Known rows, with every way that one mark hangs from another:
q_401(q_409(q_108 q_219 q_297) q_412): [-0.011 -0.045  5.692  1.402  2.113  1.059  1.350 -0.103 -2.954  0.280
 -6.446 -0.280 -0.882 -0.362 -0.210  2.897  2.587 -0.763]
q_219(q_409(q_297)): [ 0.831  1.084  3.105  1.545  0.775  4.488  1.656  1.926 -2.356  0.200
 -1.833 -1.044  2.037  0.101 -0.826  1.292 -0.384  2.085]
q_108(q_409): [ 1.143  0.050  1.816  0.248 -0.030  3.609  2.114  1.352 -1.359  0.064
 -2.205 -0.436  1.196  0.138  0.123  0.708 -0.891  2.047]
q_409(q_297): [ 1.270  0.979  1.243  1.340  0.835  3.396  1.357  1.221 -1.804  0.336
 -1.680 -1.113  0.770 -0.011 -1.032  1.276 -0.844  2.741]
q_401(q_409): [ 0.949  0.984  1.848  0.276  1.729  2.735  1.614  2.882 -1.480  0.043
 -0.383  0.305  0.282 -0.762 -0.447  1.532 -0.311  0.752]
q_297(q_409(q_108 q_219(q_918(q_540)) q_401(q_412))): [ 0.366 -0.913  7.307  1.583  3.630  2.638  1.127 -6.287 -2.985 -0.265
 -6.728  0.536  1.004 -0.231 -2.276  1.062  3.497 -1.562]
q_219(q_409 q_918(q_540)): [ 0.576  0.704  3.179  0.590  1.165  6.107  1.866 -3.450 -2.428  0.309
  0.692 -0.556  1.797 -0.381 -0.840  0.304  0.623  1.411]
q_297(q_409): [ 1.059  0.881  0.902  0.929  2.437  1.742  1.046  1.478 -1.430 -0.420
 -0.425  0.196  1.343 -0.765 -1.653  0.522 -1.006  0.348]
q_219(q_409(q_108)): [-0.081 -0.833  2.560  0.021  0.990  2.744  1.897 -0.206 -1.959 -0.258
 -2.644  0.603  1.673 -0.635 -0.878  0.400 -0.111 -0.652]
q_401(q_409(q_108 q_219(q_918) q_297) q_412): [-0.361  0.642  7.067  2.126  2.043  1.069  1.271 -3.031 -3.435  0.528
 -5.856 -0.425 -1.022 -0.275  0.435  3.124  3.388 -1.131]
q_918(q_219(q_409) q_540): [ 1.446 -0.773  1.578 -0.073  1.890  5.647  1.032 -3.068 -2.329  0.372
  0.693 -1.053  2.175 -0.355 -1.923 -0.704  0.462  1.377]
q_401(q_409(q_108 q_219) q_412): [-0.157 -0.739  4.774  0.053  1.874  0.458  1.388 -0.587 -2.240  0.112
 -4.674  0.915 -0.989 -0.709 -0.193  1.850  2.485 -1.811]
q_412(q_401(q_409)): [ 0.792  0.104  2.145  0.385  1.587  2.942  1.607  3.485 -2.066 -0.011
 -1.858  1.069  1.161 -0.759  0.069  1.133 -0.067  0.283]
q_412(q_401(q_409(q_297))): [ 0.878  0.831  3.034  1.731  1.868  3.570  1.535  4.161 -2.770  0.164
 -3.606 -0.149  1.256 -0.438  0.007  2.125  0.083  1.214]
q_108(q_409(q_219)): [ 0.989 -0.540  3.050  0.557  0.543  3.231  1.870 -0.046 -1.475  0.070
 -3.907 -1.002  1.001  0.282  0.327  1.150  0.516  1.795]
q_219(q_409(q_108 q_297 q_401(q_412)) q_918(q_540)): [ 0.213 -0.095  8.266  1.919  1.374  5.832  1.987 -4.490 -3.739  0.359
 -6.381 -0.146  1.920  0.448 -1.573  1.262  2.733  0.466]
q_412(q_401(q_409(q_108))): [-0.025 -1.055  2.588  0.173  2.096  1.836  1.806  1.814 -2.382 -0.272
 -4.377  1.474  0.895 -1.156 -0.063  1.297  0.325 -1.432]
q_219(q_409 q_918): [ 0.377  1.063  3.528  1.008  0.382  4.027  1.643 -1.591 -2.083  0.284
  0.340 -0.015  1.754 -0.161 -0.110  0.480  0.284  0.645]

Rows:
[ 0.604 -1.564  5.433  0.972  2.779  4.402  1.592 -6.504 -2.323 -0.003
 -6.261 -0.406  1.067 -0.090 -1.878  1.080  2.550  0.401] => q_409(q_108 q_219(q_918(q_540)) q_401)
[-0.463 -0.904  5.086  1.198  2.523  1.507  1.453 -2.323 -2.991 -0.021
 -5.493  0.731  0.574 -0.868  0.702  1.993  2.527 -2.154] => q_412(q_401(q_409(q_108 q_219(q_918))))
[ 1.484 -0.406  5.450  0.478 -0.496  3.913  2.087  1.402 -1.678  0.250
 -5.093  0.744  1.377  1.021 -0.383  0.565  0.610  1.746] => q_108(q_409(q_401(q_412)))
[ 0.949  0.021  2.639  0.626  1.876  4.543  1.300 -5.525 -2.037  0.445
 -0.913 -1.239  0.303 -0.294 -0.916  0.747  1.582  1.777] => q_409(q_219(q_918(q_540)))
[ 1.323 -0.942  6.702  0.759  0.153  3.470  1.785 -0.056 -1.812  0.285
 -6.800  0.134  1.152  1.192 -0.233  1.046  2.065  1.463] => q_108(q_409(q_219 q_401(q_412)))
[ 0.654  0.650  5.316  2.319  3.160  5.429  1.425 -2.120 -3.703  0.464
 -4.398 -1.417  0.864 -0.377  0.000  2.698  2.648  1.233] => q_412(q_401(q_409(q_219(q_918(q_540)) q_297)))
[ 1.269  0.519  7.664  3.161  1.126  4.942  1.873 -1.884 -2.685  0.317
 -7.771 -1.941  2.038  1.360  0.091  2.597  2.028  2.621] => q_108(q_409(q_219(q_918) q_297 q_401))
[ 0.481 -0.891  6.026  1.858  4.571  3.315  1.252 -5.619 -2.654 -0.599
 -6.566 -0.214  1.864 -0.481 -2.577  1.396  2.557 -0.961] => q_297(q_409(q_108 q_219(q_918(q_540)) q_401))
[ 1.685  0.374  5.154  2.173  0.670  5.206  2.213  2.492 -2.063  0.068
 -6.636 -1.200  2.361  1.089 -0.688  1.907 -0.197  3.333] => q_108(q_409(q_297 q_401))
[ 1.098 -1.642  6.587  1.262  2.130  5.334  1.115 -4.142 -3.681  0.446
 -6.384 -0.581  2.278  0.454 -2.648  0.385  2.463  0.400] => q_918(q_219(q_409(q_108 q_297 q_401(q_412))) q_540)
[ 1.073  0.246  4.023  1.867  0.835  3.890  1.836  0.564 -2.207  0.244
 -5.544 -2.200  1.120  0.634  0.251  2.198  0.640  2.781] => q_108(q_409(q_219 q_297))
[ 0.617 -0.831  7.695  1.951  2.123  4.309  1.390 -6.452 -3.344  0.530
 -8.007 -0.793  0.401  0.510 -1.631  1.856  3.636  0.799] => q_409(q_108 q_219(q_918(q_540)) q_297 q_401(q_412))
[ 0.403 -0.488  7.937  2.414  1.306  2.163  1.187 -4.524 -3.028  0.490
 -8.292 -0.294  0.403  0.727 -0.903  2.065  3.250  0.072] => q_409(q_108 q_219(q_918) q_297 q_401(q_412))
[-0.187 -0.531  5.830  2.117  3.560  4.235  1.641 -3.651 -4.004  0.174
 -6.950 -0.976  0.686 -0.772 -0.087  2.762  3.018 -0.426] => q_412(q_401(q_409(q_108 q_219(q_918(q_540)) q_297)))
[ 0.980  0.568  5.086  2.167  1.463  6.083  1.996 -4.164 -2.988  0.528
 -4.691 -2.923  0.959  0.491  0.155  2.197  1.810  3.121] => q_108(q_409(q_219(q_918(q_540)) q_297))
[ 1.286  0.146  8.683  2.378  1.013  6.313  1.929 -4.265 -3.324  0.707
 -7.657 -1.755  1.161  1.365 -0.391  2.115  3.313  2.777] => q_108(q_409(q_219(q_918(q_540)) q_297 q_401(q_412)))
[ 0.345 -0.488  7.165  1.607  0.785  3.621  1.764  0.411 -2.978  0.097
 -7.347  0.583  2.001  0.581 -1.444  1.355  1.549  0.102] => q_219(q_409(q_108 q_297 q_401(q_412)))
[ 0.363 -0.797  2.986  1.420  1.882  1.854  1.261 -1.635 -2.254  0.060
 -5.993 -1.271  0.338 -0.221 -0.980  1.892  0.964  0.824] => q_409(q_108 q_219 q_297)
[ 0.634 -2.008  2.010 -0.291  2.328  4.389  1.214 -4.766 -2.620  0.100
 -1.731 -0.576  1.958 -0.738 -2.039 -0.572  0.817 -0.259] => q_918(q_219(q_409(q_108)) q_540)
[ 0.501  1.811  4.439  2.356  0.632  4.707  1.611 -0.962 -2.845  0.446
 -1.324 -1.190  1.893  0.185 -0.208  1.531  0.404  1.618] => q_219(q_409(q_297) q_918)
[ 0.838 -0.662  5.380  1.414  0.835  2.467  1.523 -0.369 -2.427  0.223
 -7.170  0.441  0.748  0.471 -1.682  1.328  1.060  0.812] => q_409(q_108 q_297 q_401(q_412))
[ 0.141 -0.852  2.517  1.008  3.410  0.247  0.991 -1.436 -1.877 -0.716
 -4.709  0.036  0.941 -0.972 -1.639  1.174  0.827 -1.591] => q_297(q_409(q_108 q_219))
[-0.081 -0.480  7.604  1.007  0.329  3.116  1.795 -3.061 -2.720  0.176
 -4.992  1.558  1.748  0.352 -0.781  0.533  2.219 -1.384] => q_219(q_409(q_108 q_401(q_412)) q_918)
